(in the rows, 128 means zero)
Known rows, with every step that occurs
ronita, bidaf: [114 128  96 125 112 118 177 144 136 158 113 161 112 157 143 140 132 138
 151 131 117  95  93 107 130 138 116 139 140 138]
nevin, lupev: [129 118  93 124 123 149 165 157 135 178 108 150 107 174 142 139 118 135
 134 115 119  93 117 113 113 150 117 134 149 119]
mirovug, lupev, ronita, bidaf, vitug, nusa: [130 142 232 141 144 111 142  82 123 123 105 150 148 121 117 138 157 153
 109 104 120 115 117 132 130 164  98 153  86 113]
bidaf, ronita, nevin, vitug, gaben: [118 136 156 157 139  67 177  81 122  98 130 175 159 120 131 126 162  97
  79 110 123 127  95 134 161 151 140 165 106 132]
nevin, vitug, nusa, lupev, bidaf, ronita: [129 146 252 148 155 104 156  65 129 131 123 130 163 138 165 140 163  88
  48 125 124 111 138 158 121 175  99 113 104 113]
mirovug, lupev, bidaf, ronita: [145 160 241 123 151 138 118 163 138 169 109 133 131 149 101 145 125 135
 157  62 105  94 116 107 107 165 113 137  91  98]
nusos, vitug: [111 131  83 137 139 157 116 105 137 150 122 173 125 149 172 127 133 138
 173 106 119 100 137  83 111 140 128 146 165 100]
nevin, vitug, nusa, lupev, mirovug: [143 126 141 155 149 144 150  58 131 156 125 139 153 169 158 135 182 131
  68 138 119 121 136 125 101 158 102 123 127 128]
nevin, vitug: [127 131 104 134 131 152 133 106 128 155 114 168 135 146 157 132 171 126
 142 103 133 112 126 113 136 142 122 150 136 116]
nevin, vitug, bidaf, ronita, giku: [ 90 128 138 121  99 111 131  61 150 106 119 155 141 120 167 138 152  80
  45  98 120 119 147 142 174 151 135 135  90 101]
nevin, vitug, nusa, lupev: [129 126 136 152 144 138 154  61 126 144 126 150 156 154 181 131 183 110
  88 152 133 109 136 141 119 148 109 132 142 121]
mirovug, lupev, ronita, vitug, gaben: [136 162 171 146 162 108 124 146 123 118 113 146 159 165  89 126 166 140
 130  79 122 113  81 114 121 145 124 180 100 120]
nusos, vitug, nevin, lupev: [100 110 135 143 136 146 136  89 137 144 122 178 124 130 178 136 129 100
 125 130 123 102 151 123 120 167 125 122 160  96]
vitug, nusa, lupev: [126 127 101 146 137 141 150 106 135 162 123 138 138 177 176 131 152 117
 115 154 124  94 120 122 103 137 110 127 157 123]
mirovug, lupev, ronita, nevin: [130 142 197 137 153 116 149 170 121 153 106 139 126 145  77 137 110 140
 169  69 104  95  90 103 117 146 116 140 102 115]
lupev, bidaf, vitug, gaben, bafimi: [135 157 213 145 150  75 133 153 135 129 108 162 165 158 120 116 218 154
  65 102 142  99 115 105 134 141  99 177 137 134]
mirovug, lupev, bidaf, vitug, gaben: [167 165 247 140 164 128 120 139 124 144 115 159 163 125 102 132 179 183
 107  82 133 112 114 108 117 165 117 175 101 106]
nusos, vitug, bidaf, lupev: [107 112 102 149 125 120 107  70 142 135 129 157 131 131 176 127 104 140
 137 138 119 107 146 117 104 161 112 119 143 104]
mirovug, lupev, ronita, bidaf: [125 148 185 124 140 121 150 167 131 156 104 145 122 155  87 142 112 144
 168  75 105  94 101 103 115 151 100 141  94 124]
vitug, gaben, bafimi: [120 140  84 142 134  96 134 161 144 147 116 163 151 201 134 108 196 129
 120 111 133  88 105  84 124 109 108 182 162 143]
bidaf, vitug, nusa: [131 125 123 144 128 149 120  63 129 141 112 163 142 136 181 128 181 145
 108 133 138 119 129 122 135 144 120 158 146 108]
nusos, vitug, nusa, lupev: [113 125 106 155 150 141 138  55 134 140 132 154 146 155 197 125 147 118
 119 155 120  97 146 109  94 146 114 129 169 104]
nusa, lupev, mirovug: [143 136 109 145 145 150 148 153 143 183 117 133 121 197 119 140 124 142
 134 110 101 100 120  90  86 147 110 114 142 136]
vitug, bidaf: [110 123  95 128 109 154 116 117 145 152 115 154 129 139 167 131 132 119
 148 129 132 104 123 122 125 137 122 126 139 114]
nevin, lupev, ronita, bidaf: [107 126 159 124 124  92 196 167 132 151 101 142 104 164 110 144  81 122
 109 102 108  95 103 126 122 161  95 119 115 134]
lupev, mirovug: [139 131  85 133 129 165 123 146 143 185 111 146 115 189 131 137 139 157
 150  86 108 109 113  78 103 140 116 136 138 125]
bidaf, vitug, gaben: [138 142 114 148 137 129 129 114 131 128 118 178 151 145 147 121 177 150
 115 109 139 122 117 106 139 141 133 181 142 123]
bidaf, lupev: [136 122  79 140 125 132 129 150 136 176 113 142 110 184 142 134 120 153
 154 114 115  95 113 106 109 147 106 137 146 124]
gaben, bafimi: [114 131  93 131 124 122 130 170 146 168 105 155 128 198 138 119 176 129
 153 107 124  79 112  87 120 113 103 158 164 135]
ronita, nevin, vitug, nusa: [120 114 146 150 127 108 173  49 115 128 121 164 148 117 171 130 187 124
  84 152 134 118 103 143 149 142 122 146 133 120]

Rows
[100 140 242 162 146  83 167 117 134 109 111 159 141 113 123 144 129  79
  93 131 122 111 129 157 140 171 104 104 113 138] => nusa, lupev, ronita, bidaf, vitug, nevin
[132 153 181 136 153 133 122 153 125 140 102 138 136 161  90 137 142 139
 163  74 113 103  89 116 116 147 119 154 103 112] => mirovug, lupev, ronita, vitug
[120 123 157 153 139  74 161 158 123 146 108 130 112 161  99 134  88 134
 130  96 103 100  86 118 120 154  99 119 119 134] => bidaf, lupev, ronita, nevin
[128 144 132 164 148  64 135 136 124 111 115 137 145 182 112 123 143 136
  90 103 121 117  74 126 126 153 108 161 119 137] => bidaf, lupev, ronita, vitug, gaben
[125 112 153 147 127 122 160 112 137 147 110 151 123 161 127 151 159 117
  75 136 116 120 101 147 122 170 125 127 131 127] => ronita, vitug, nevin, lupev, mirovug
[138 150 191 135 151 128 160 176 134 175 115 129 128 165 130 142 126 131
 123 118 117  83 114 113  95 154 103 107 141 123] => nusa, lupev, bidaf
[117 138 149 150 152 131 135 120 133 150 114 123 141 179 154 128 130 100
 112 118 119  98 125 122 102 142  95 113 138 120] => vitug, nusa, lupev, ronita
[117 140  72 148 146 133 120  92 134 129 132 181 148 154 173 115 154 140
 141 111 127 109 128  81 115 137 132 171 161 109] => nusos, vitug, gaben
[155 154 210 120 148 159 124 175 131 188 107 138 129 153 105 143 144 169
 160  77 117  87 111  99 100 154 108 140 114 100] => mirovug, lupev, bidaf
[111 157 162 165 163  39 163 166 135 103 114 137 171 202  99 113 184  97
  74 120 124  91  83 122 117 125 101 161 138 158] => nusa, lupev, ronita, vitug, gaben, bafimi
[120 114  99 141 110 121 121 117 144 158 118 140 124 151 157 132 115 139
 134 137 124 103 122 130 114 152 106 116 133 120] => vitug, bidaf, lupev
[120 154 214 135 136  92 145 134 134 127 109 138 133 148 129 145 147 112
 105 103 115 108  86 138 132 160 126 134 115 117] => lupev, bidaf, ronita, vitug
[138 141 227 147 153 121 160  79 122 149 121 135 159 138 169 138 182 122
  57 144 135 104 133 148 112 164  96 115 127 116] => nevin, vitug, nusa, lupev, bidaf
[121 122 139 143 129 110 180 104 118 138 117 171 133 123 137 135 159 127
 119 125 126 110  98 126 148 144 130 144 131 127] => ronita, nevin, vitug
[120 123 142 142 115 107 165  62 127 125 114 168 137 122 172 137 179 148
  91 158 133 116 111 136 145 149 112 152 133 127] => ronita, bidaf, vitug, nusa
[145 134 229 128 137 124 166 144 127 162 101 148 121 129 126 146 133 158
  79 105 127 105 127 132 122 179 108 129 126 109] => nevin, lupev, bidaf, vitug
[ 90 121 177 146 151 132 122 105 135 131 113 163 125 133 157 134 102  81
 117  93 119 107 156 124 119 171 111 111 140  95] => nusos, vitug, nevin, lupev, ronita
[111 139 119 140 126 108 142 113 137 124 112 152 129 159 140 138 147 101
 134 113 113 113  91 130 139 144 139 150 127 121] => bidaf, ronita, vitug
[134 113 107 145 115 128 114 114 148 169 118 130 121 173 134 138 111 160
 113 122 110 117 126 114  97 163  99 111 116 128] => vitug, bidaf, lupev, mirovug
[124 151 157 114 134 147 118 171 139 159 102 130 118 177  95 138 133 140
 118  34 100  87 122  85 128 139 115 156  94  95] => mirovug, lupev, ronita, giku
[101 119 174 147 122  96 160 100 139 116 112 156 128 141 145 148 142  62
  86 138 118 115 106 171 147 170 137 129 123 119] => bidaf, ronita, vitug, nevin, lupev
[118 148 140 142 153 131 141 173 136 159 110 130 125 180 120 133 103 102
 146  88 110  91 122 107 102 143 103 111 136 126] => nusa, lupev, ronita
[135 151 164 128 153 163 104 175 132 171 102 138 127 171  96 133 119 140
 187  49 110  96 118  90 105 145 108 145 107 106] => mirovug, lupev, ronita
[110 134 151 141 138 102 160 160 126 143 106 145 117 145 109 133 106 118
 145  86 111 100  86 105 132 138 116 127 129 126] => lupev, ronita, nevin
